Each row was made from one small tree. Brackets hold a mark, then the marks that hang from it, in the order of their numbers. Every link used is in the known rows. Write each row's tree.
Known rows
(q790 q652): [ 1.156 -1.473 -2.455 -1.074  1.487  0.684  1.300 -0.215  1.024  3.358
  0.074  0.402  0.380  0.310 -2.441  0.390  0.754  0.602 -2.506]
(q790 q48 q96 q652): [ 1.495  1.654 -3.486 -0.101 -0.174  1.244  3.859  2.865  4.225  3.961
  1.871 -1.759  4.270 -4.166 -0.224  0.579  1.554  3.051 -3.480]
(q96 q664): [-0.217 -0.897 -0.787  2.373 -2.564  0.955 -1.295  0.627 -0.101  3.450
 -3.055  0.684  2.144 -1.222  0.634  2.905 -1.267 -1.241 -0.269]
(q652 (q790 q48) (q913 q523)): [ 1.024  2.558 -5.750  1.056  1.613  3.363  2.480  3.173 -2.441  3.815
 -0.470 -1.277  3.396  0.153 -1.549  4.237  2.816  2.204 -5.386]
(q664 (q96 (q790 q48 (q652 q913)))): [ 3.646 -2.479 -0.048  1.563  1.793 -1.075  4.377 -0.341  1.420  3.751
 -1.412 -0.526  0.485 -3.987 -1.900 -1.146  5.394  1.438 -4.994]
(q48 q579 (q790 (q96 q664))): [-1.005  3.093 -0.958  4.931 -5.290 -0.243 -1.765  6.596  1.546  4.533
 -3.226 -0.773  4.732 -0.360  3.053  2.647 -5.268  1.458 -2.157]
(q664 (q96 (q790 (q652 q913)))): [ 3.472 -3.605  1.096  0.770  1.690 -1.381  2.785  0.448 -1.115  2.053
 -3.020  0.108 -2.482 -1.070 -2.737 -1.983  3.827 -0.705 -4.100]
(q96 q664 (q790 q652)): [ 2.313 -2.199  1.004  0.791 -0.364 -0.831  1.857 -0.549  1.498  1.861
 -2.629 -0.094  0.654 -3.803 -1.443  0.136  0.973 -0.765 -2.379]
(q652 q913): [ 0.539 -2.067 -2.400 -0.212  1.992  1.985 -0.152  2.763 -1.689  3.607
 -0.593 -0.671  0.025  2.810 -1.244  2.057  1.577  0.389 -2.453]
(q652 (q790 q48)): [ 0.544  2.947 -4.928  1.268 -0.095  2.900  1.255 -0.998  2.983  4.472
  0.300 -0.399  4.955 -6.080 -1.970  4.630  1.972  3.409 -1.469]
(q790 q48): [-0.279  0.747 -3.607  0.291  0.633  1.999  0.600 -0.540  2.411  5.046
  1.542 -0.335  4.327 -3.605  0.446  3.076  2.314  2.523 -1.527]
(q790 q48 q96): [ 0.134  2.876 -3.398  0.562 -1.504  2.349  1.440  2.939  3.372  4.159
  1.516 -1.513  5.440 -4.988  2.095  2.638  1.915  2.684 -1.367]
(q664 (q96 (q790 (q48 q579) q652))): [ 1.908  1.439  0.231  2.713  0.631 -1.712  2.493 -1.812  3.876  5.227
 -1.203  0.068  2.133 -5.947  0.011 -1.547  4.012  3.123 -4.404]
(q523 q913): [ 0.262 -0.832 -2.513 -2.676 -1.544  3.933 -0.724  0.416 -2.873  4.332
  0.537 -1.255  2.925  0.046  1.170  2.043  1.202  0.548 -1.922]
(q652 (q790 q48) q913): [ 1.484  1.237 -4.942  1.499  0.902  3.304  1.934  1.463  1.400  4.502
 -0.303 -1.583  3.538 -2.966 -2.970  4.071  2.693  3.327 -3.378]
(q652 (q790 (q48 q579) q96) q913): [ 1.198  5.926 -4.055  3.410 -0.499  2.808  2.092  6.131  2.850  4.983
 -0.462 -3.219  5.111 -3.151 -0.010  3.536  1.037  5.713 -4.695]
(q664 (q96 q790)): [ 1.008 -0.409  1.313  0.909 -0.792 -0.423 -0.167 -2.094 -0.062  2.022
 -3.019  1.480 -0.137 -5.211  0.160  0.562  3.556 -0.870 -0.238]
(q652 (q790 q96) q913): [ 1.854  2.328 -3.368  1.115 -0.841  3.196  1.728  5.855 -0.146  1.814
 -2.135 -2.007  1.591 -1.209 -1.999  3.451  0.332  1.733 -2.710]

Write each row's tree
[-0.024  0.392 -2.521  1.056  0.815 -0.931 -0.282  2.352  1.857  5.713
  0.308 -0.019  2.046  2.085 -1.659  0.382 -2.422  2.908 -4.372]	(q48 q579 (q790 q652))
[ 1.451  2.110 -1.157  0.246  2.731 -0.267  2.634 -0.710  4.681  5.162
  2.238 -1.424  3.475 -4.917 -0.353 -0.327  3.601  4.901 -4.532]	(q96 (q790 (q48 q579) q652))
[ 2.533 -0.896 -0.256  1.713 -0.151 -0.763  3.293 -1.114  3.800  3.404
 -0.849 -0.664  3.646 -6.600 -0.581  0.518  2.689  0.996 -3.002]	(q96 q664 (q790 q48 q652))
[ 1.927 -2.322 -1.340  3.182 -3.104 -0.683  2.242  8.241 -0.119  3.226
 -3.499 -1.585  1.483  2.374 -1.064  0.515 -4.191 -0.485 -4.575]	(q48 (q790 (q96 q664) (q652 q913)))
[ 2.290 -0.944 -2.084  3.101 -1.835  0.652  4.269  6.284  2.358  4.095
 -1.869 -2.649  3.414 -1.346  0.182  0.812 -0.290  1.220 -5.115]	(q790 q48 (q96 q664) (q652 q913))
[ 1.289  0.576 -0.132  2.085 -0.727 -0.027  1.235 -2.843  2.281  3.680
 -1.194  0.543  3.145 -8.097  0.938  1.218  5.334  1.135 -1.155]	(q664 (q96 (q790 q48)))
[ 0.183  2.197 -1.903  3.776 -4.317  1.573  1.134  3.671  3.199  3.981
 -1.498 -1.295  6.031 -5.389  3.212  3.289 -0.329  1.115 -1.196]	(q790 q48 (q96 q664))
[ 1.100  0.067 -2.617 -0.129 -1.497 -0.316  1.746  4.795  2.001  3.210
 -0.016 -0.827  2.120 -0.440 -1.362  0.591 -2.311  1.443 -3.078]	(q48 (q790 q96 q652))
[ 1.566 -0.276 -3.445 -0.124  0.277  0.121  2.962  8.677 -3.763  2.540
 -0.531 -1.416  0.648  5.970 -0.727  0.228 -1.239  0.253 -6.927]	(q48 (q790 q96 (q652 (q913 q523))))
[ 1.554  3.611 -3.786  0.500 -0.564  3.459  2.249  7.071 -3.991  1.062
 -2.293 -1.957  1.510  1.690 -0.706  3.551  0.812  0.850 -4.788]	(q652 (q790 q96) (q913 q523))
[ 0.292 -0.397 -3.353  0.842  2.350 -0.555  1.059  6.394 -3.865  5.072
 -0.206 -0.570  0.380  8.440 -1.426  0.126 -1.563  1.633 -8.426]	(q48 q579 (q790 (q652 (q913 q523))))
[ 1.472  4.720 -5.148  1.272 -0.429  3.556  3.717  6.446 -1.727  2.660
 -0.407 -2.586  4.225 -0.974  0.159  4.175  2.480  2.699 -5.631]	(q652 (q790 q48 q96) (q913 q523))
[ 0.249  1.831 -3.179  1.233  1.822  0.610  1.784  0.419  4.149  6.588
  1.690 -0.776  4.082 -1.434 -0.386  0.857  1.453  4.411 -4.795]	(q790 (q48 q579) q652)
[ 2.264  0.389 -1.176  0.470  4.042 -0.133  3.258  2.159  2.975  5.127
  1.880 -2.456  2.058 -1.756 -1.219 -0.814  4.532  4.724 -6.480]	(q96 (q790 (q48 q579) (q652 q913)))
[ 0.356  2.421 -2.390  1.527 -1.266 -0.816  0.792  5.768  2.765  4.608
 -0.021 -0.977  3.103  0.884  0.032  0.146 -3.290  3.186 -4.356]	(q48 q579 (q790 q96 q652))
[ 1.755  2.067 -2.979  1.785  1.202  0.780  3.702  6.637  3.242  5.834
  1.142 -3.187  3.639  0.345  0.304 -0.159  1.178  4.890 -6.492]	(q790 (q48 q579) q96 (q652 q913))
[ 0.309  7.658 -3.815  3.220 -2.112  2.820  1.206  3.497  4.786  4.667
 -0.119 -2.186  6.585 -6.299  0.946  3.881  0.435  5.531 -2.935]	(q652 (q790 (q48 q579) q96))
[ 1.582 -2.445 -3.395 -1.409  3.333  1.079  2.774  3.885 -4.395  2.791
 -0.370 -0.353 -0.930  6.713 -2.087  0.219  1.539 -0.583 -6.554]	(q790 (q652 (q913 q523)))
[ 0.668  2.877  0.297  3.401 -0.178 -0.743  0.399 -1.654  2.781  5.265
 -1.131  0.530  3.531 -6.840  2.169  0.666  4.496  2.904 -2.393]	(q664 (q96 (q790 (q48 q579))))
[ 0.582  4.672 -5.031  2.569  1.770  3.146  1.723  3.986 -1.647  5.164
 -0.149 -1.557  4.148  1.389 -0.379  3.944  2.236  3.955 -6.852]	(q652 (q790 (q48 q579)) (q913 q523))
[ 2.567 -0.923 -0.229  1.322  0.479 -1.375  3.418 -2.872  3.316  3.732
 -1.076  0.688  1.819 -7.095 -0.909 -0.948  5.088  1.176 -2.832]	(q664 (q96 (q790 q48 q652)))
[ 3.305 -2.591 -0.383  1.871  0.918 -0.615  3.838  1.526  2.025  3.504
 -1.173 -2.086  2.068 -3.277 -1.324  0.071  3.076  1.260 -4.836]	(q96 q664 (q790 q48 (q652 q913)))
[ 2.512 -0.069 -3.398  0.468  1.014  1.594  4.456  5.344  2.636  4.233
  1.179 -2.605  2.948 -0.861 -1.011  0.286  1.973  3.084 -5.088]	(q790 q48 q96 (q652 q913))
[-0.598  5.316 -2.834  2.174 -1.311  2.015  0.526  4.057  4.049  5.479
  1.412 -1.934  6.215 -3.876  3.286  2.162  0.928  4.604 -2.804]	(q790 (q48 q579) q96)
